What can hang from each mark
j62: j123 j609 j664
j664: j370
j455: j397 j609 j664 j961
j961: j370 j455
j370: j397 j961
j609: j370 j455
j520: j961

Each row was made from one small tree. The marks that hang from a mark follow it in brackets, in the order of their numbers. Every link used is in the known rows. Write each row's tree.
Known rows
j664[j370[j397 j961[j455[j609]]]]: [ 5.32 -2.60  0.42 -3.83 -0.42  0.19 -1.09  1.43  0.22  0.10  1.72 -0.58
  3.30  1.76 -1.36  0.69 -0.42 -0.61  1.20 -0.20]
j370[j397]: [ 3.53 -2.61  4.81 -0.25  0.24  1.03 -0.61 -1.16 -0.01  0.46 -5.85  1.37
 -0.22 -1.42 -0.41  2.95 -0.47 -2.28 -0.88  0.02]
j455[j397 j961]: [-1.31 -0.22 -0.17  2.59  1.29  0.51  2.04  0.34 -1.53 -0.88 -3.24  1.03
 -1.91 -0.56  0.28 -1.87  0.21  2.05 -0.62  0.30]
j370[j397 j961[j455]]: [ 3.58 -3.77  3.80 -3.24 -0.38  1.25 -0.10 -1.43  1.23  0.61 -1.73 -0.37
 -2.14 -0.20 -1.70  0.94  0.93 -3.40  1.18  0.16]
j62[j123 j609 j664]: [-8.30  1.00  4.87 -0.70  0.05 -2.43  3.04  2.34 -1.02  1.17 -4.07  0.94
 -0.13 -1.44  2.20 -2.22  1.87 -7.15  0.05  0.32]
j62[j123 j664[j370]]: [-4.59  1.60  6.06 -3.36 -0.43 -0.75  2.65  1.80 -0.62 -1.20 -3.69  2.13
  8.20 -1.27  0.36 -3.36  0.83 -3.90  0.57  0.57]
j961[j370 j455[j609 j664]]: [-0.75  3.17 -3.03  1.96  0.21 -3.23 -3.44 -3.52  1.64 -0.42  2.81  0.08
 -5.62  2.47 -0.95  1.74 -0.26  0.91 -1.72 -0.90]
j370[j397 j961]: [ 3.16 -4.05  4.04 -1.57 -0.14  2.87  1.04 -1.27 -0.63  0.87 -5.10  0.56
 -0.79 -0.28 -0.48  0.72  1.68 -2.05  1.16  0.57]
j609[j370[j397]]: [ 3.05 -1.83  0.95 -0.25 -0.93  3.28 -0.74 -2.09  0.47 -0.93 -4.65  0.81
  4.36 -1.22 -0.20  1.73 -1.49 -2.44 -1.25 -0.44]
j520[j961[j370 j455[j397 j609 j664]]]: [-1.23  3.07 -4.96  0.15  0.72 -3.31 -1.26  1.12  0.48  0.23  7.27 -1.29
 -7.60  1.45 -1.65  6.25 -0.02  3.61  0.26  0.06]
j370[j397 j961[j455[j609]]]: [ 3.42 -3.09  0.24 -1.86  0.21  0.48 -1.41 -1.01  0.49  1.67  0.64 -1.27
 -4.04  1.53 -1.02  1.49  1.03 -2.52 -0.13 -0.07]
j961[j455[j397]]: [-0.28 -0.53  2.26 -0.91  0.67 -1.85  0.40 -0.90  1.51  0.12 -1.63  0.77
 -2.94 -0.71 -1.33  3.48 -0.85 -0.68 -1.53 -0.40]
j62[j123 j609 j664[j370[j961]]]: [-6.65 -0.02  4.18 -3.77 -1.00 -0.82  5.04  4.63 -1.88 -0.27 -2.61  0.83
  7.08 -0.23  1.80 -5.19  2.58 -5.21  3.21  0.69]
j520[j961[j370]]: [-1.07  0.90  0.62 -1.38  0.04 -0.67  1.68 -2.31  1.90 -0.53 -4.16 -0.19
 -2.25 -2.37 -1.41  4.56  0.41 -0.96 -1.91  1.05]
j520[j961[j455[j609[j370[j397]] j664]]]: [ 3.36  0.48 -2.65  0.51  0.07  0.37 -3.46 -0.72  0.51  1.78  5.89 -1.91
 -1.27  0.37 -1.73  3.34 -1.86  0.26 -0.43 -0.03]
j455[j664 j961]: [-0.77  1.26  1.88  4.91  1.46  0.25 -0.33 -2.53 -1.35  0.33 -2.94  1.53
 -1.90  0.14 -0.01 -5.23  0.30  2.58 -0.53  0.39]
j520[j961[j370[j397]]]: [ 2.63 -1.20  1.30 -2.62 -0.54  0.41  0.62 -0.28  0.95 -0.78 -2.33 -0.41
 -1.91 -2.34 -1.38  6.50  0.10 -1.79  0.43  0.90]
j520[j961[j370[j397] j455[j609 j664]]]: [ 3.18  1.20 -2.47 -0.71 -0.02 -2.20 -3.38  0.16  0.90  0.68  6.59 -1.65
 -6.14  0.95 -1.95  5.93 -0.42  0.64  0.93  0.14]
j455[j397 j609[j370] j961]: [-2.19  1.26 -8.02  4.37  0.65  2.47  0.50 -0.10 -1.84 -1.32  0.09 -0.55
  0.87  1.24  1.18 -2.62 -0.62  2.64 -2.25 -0.38]
j62[j123 j609[j455[j961]]]: [-3.83  0.42  0.83 -0.16  0.12 -0.93  1.81  2.11  0.92  0.83 -1.15 -1.21
  1.14 -2.07  4.14 -7.51  0.89 -1.59 -1.60  0.24]
j609[j455]: [ 0.80 -0.60  4.06 -0.09  0.43 -0.84 -0.72 -2.60  2.71  1.46 -4.77  0.22
  1.18 -2.32  1.00 -0.21 -0.70  0.10 -4.02  0.10]
j961[j370 j455[j397 j609 j664]]: [-1.18  2.96 -4.88  1.62  0.32 -3.21 -2.40 -0.62  0.26 -1.04  5.39  0.08
 -6.66  3.08 -0.58  3.99 -0.14  2.93  0.07 -1.12]

Which tree is each row?
[ 1.93 -0.74 -1.33  0.58 -0.60  1.44 -0.16 -0.70 -0.41 -2.84 -2.39  0.44
 -1.09 -0.40  0.03 -1.01  0.14 -0.99  0.86  0.09] | j455[j961[j370[j397]]]
[ 1.14  0.40 -1.87  1.07  0.80  0.16  0.78  2.79 -3.28  0.28  2.04  1.23
  2.12  3.56  0.23 -0.14  0.87  6.42  2.50 -0.10] | j455[j397 j609 j664[j370[j961]]]
[ 5.33 -3.54  4.18 -3.66 -0.80  2.43  1.34  1.16 -0.91 -0.78 -4.00  1.21
  6.69 -0.15 -0.73 -0.05  0.25 -0.18  2.51  0.35] | j664[j370[j397 j961]]
[-1.85  2.54 -7.96  6.63  0.95  2.02 -0.72  0.04 -3.04 -0.72  3.10  0.11
 -0.37  2.59  1.21 -3.71 -0.53  5.40 -0.36 -0.52] | j455[j397 j609[j370] j664 j961]
[-0.85 -0.95 -0.77 -1.57 -0.99  2.39  0.93 -4.85  2.77 -0.56 -2.37 -0.74
  1.98 -0.13 -1.48 -2.55  0.27 -2.87 -1.75 -0.13] | j609[j370[j961[j455]]]
[-7.69  0.86  2.71 -1.92 -0.23 -3.01  2.88  5.73 -0.60  1.16  1.47 -0.41
  0.79 -1.75  3.80 -1.15  1.42 -3.69  0.91 -0.13] | j62[j123 j609[j455[j397]] j664]
[ 3.31  0.50  1.21 -0.96 -0.99 -1.61 -3.18 -1.99  1.41 -1.48  2.25  0.76
 -3.37  0.85 -1.52  3.27 -0.77 -0.84  1.74 -0.77] | j961[j370[j397] j455[j664]]
[-0.23  0.90  2.13 -0.14  1.40 -2.36  0.29  0.67  0.54  1.90  3.12 -0.08
 -5.31 -0.93 -2.34  4.60 -0.64  2.56  0.46  0.58] | j520[j961[j455[j397 j664]]]
[ 2.83 -1.22 -2.73  1.25 -0.41  2.69 -2.11 -1.53 -0.34 -0.10 -2.44 -0.16
  2.52  0.48  0.54  2.15 -1.27 -1.64 -2.44 -0.64] | j455[j609[j370[j397]]]
[-0.43  0.14 -2.44  0.89 -0.76  2.87  0.46 -1.16  0.07  0.35  2.63 -0.62
  2.88  0.72  1.47 -2.61  0.65  4.80  0.92 -0.26] | j609[j370[j961] j455[j397 j664]]
[ 1.40 -1.45  1.46 -4.17 -0.33 -0.54  2.23  1.43  0.62 -1.24  0.05  0.60
  3.75  0.52 -1.69  0.46 -0.12  1.47  1.68 -0.09] | j664[j370[j961[j455[j397]]]]
[ 3.23  0.83 -1.40  1.72 -0.79  0.29 -2.48 -0.09  0.23 -1.56  3.44 -0.33
 -0.33  0.11  1.38 -3.36 -0.24  3.31  1.86 -0.16] | j609[j455[j664 j961[j370[j397]]]]
[-0.75  1.97 -4.60  3.89 -0.07  1.77 -0.62 -0.15 -0.51 -0.88  3.77 -0.38
  3.22 -0.03  1.77 -5.57 -1.24  6.02 -0.30 -0.46] | j609[j370 j455[j397 j664 j961]]
[ 0.27  1.79  0.62  1.68  1.83 -3.03 -2.04 -1.88  1.07  3.40  2.99 -1.10
 -6.09  0.20 -2.02  2.73 -0.47  1.47 -2.36  0.65] | j520[j961[j455[j609 j664]]]
[-8.78  1.75  0.88 -0.39 -1.21 -0.02  2.96  1.30 -0.57 -0.44 -3.10  0.34
  4.37 -1.31  2.43 -3.47  0.83 -7.51 -0.47 -0.13] | j62[j123 j609[j370] j664]
[ 3.41  0.09 -1.79  2.96 -0.81  2.83 -2.62 -0.92 -0.16 -0.45  2.84 -0.70
  4.69 -0.51  1.49 -5.89 -1.61  3.00  0.38 -0.36] | j609[j370[j397] j455[j664 j961]]
[-1.08  1.01  0.00  4.71  1.58  0.17  0.85  0.49 -2.66 -0.15 -0.29  1.60
 -3.01  0.72  0.35 -2.99  0.28  4.67  1.17  0.17] | j455[j397 j664 j961]
[-3.77 -0.80  1.48 -2.32 -0.81 -2.55  3.67  7.02 -1.43  0.53  1.80 -0.17
  6.50 -0.39  2.13 -1.65  0.49  0.04  3.35  0.00] | j62[j609[j455[j397]] j664[j370[j961]]]
[ 3.10 -0.89 -2.98 -1.67 -0.24  0.70 -2.05 -0.70  1.75  1.15  2.68 -2.56
  0.09 -0.94 -1.77  4.54 -1.93 -2.43 -2.35  0.12] | j520[j961[j455[j609[j370[j397]]]]]
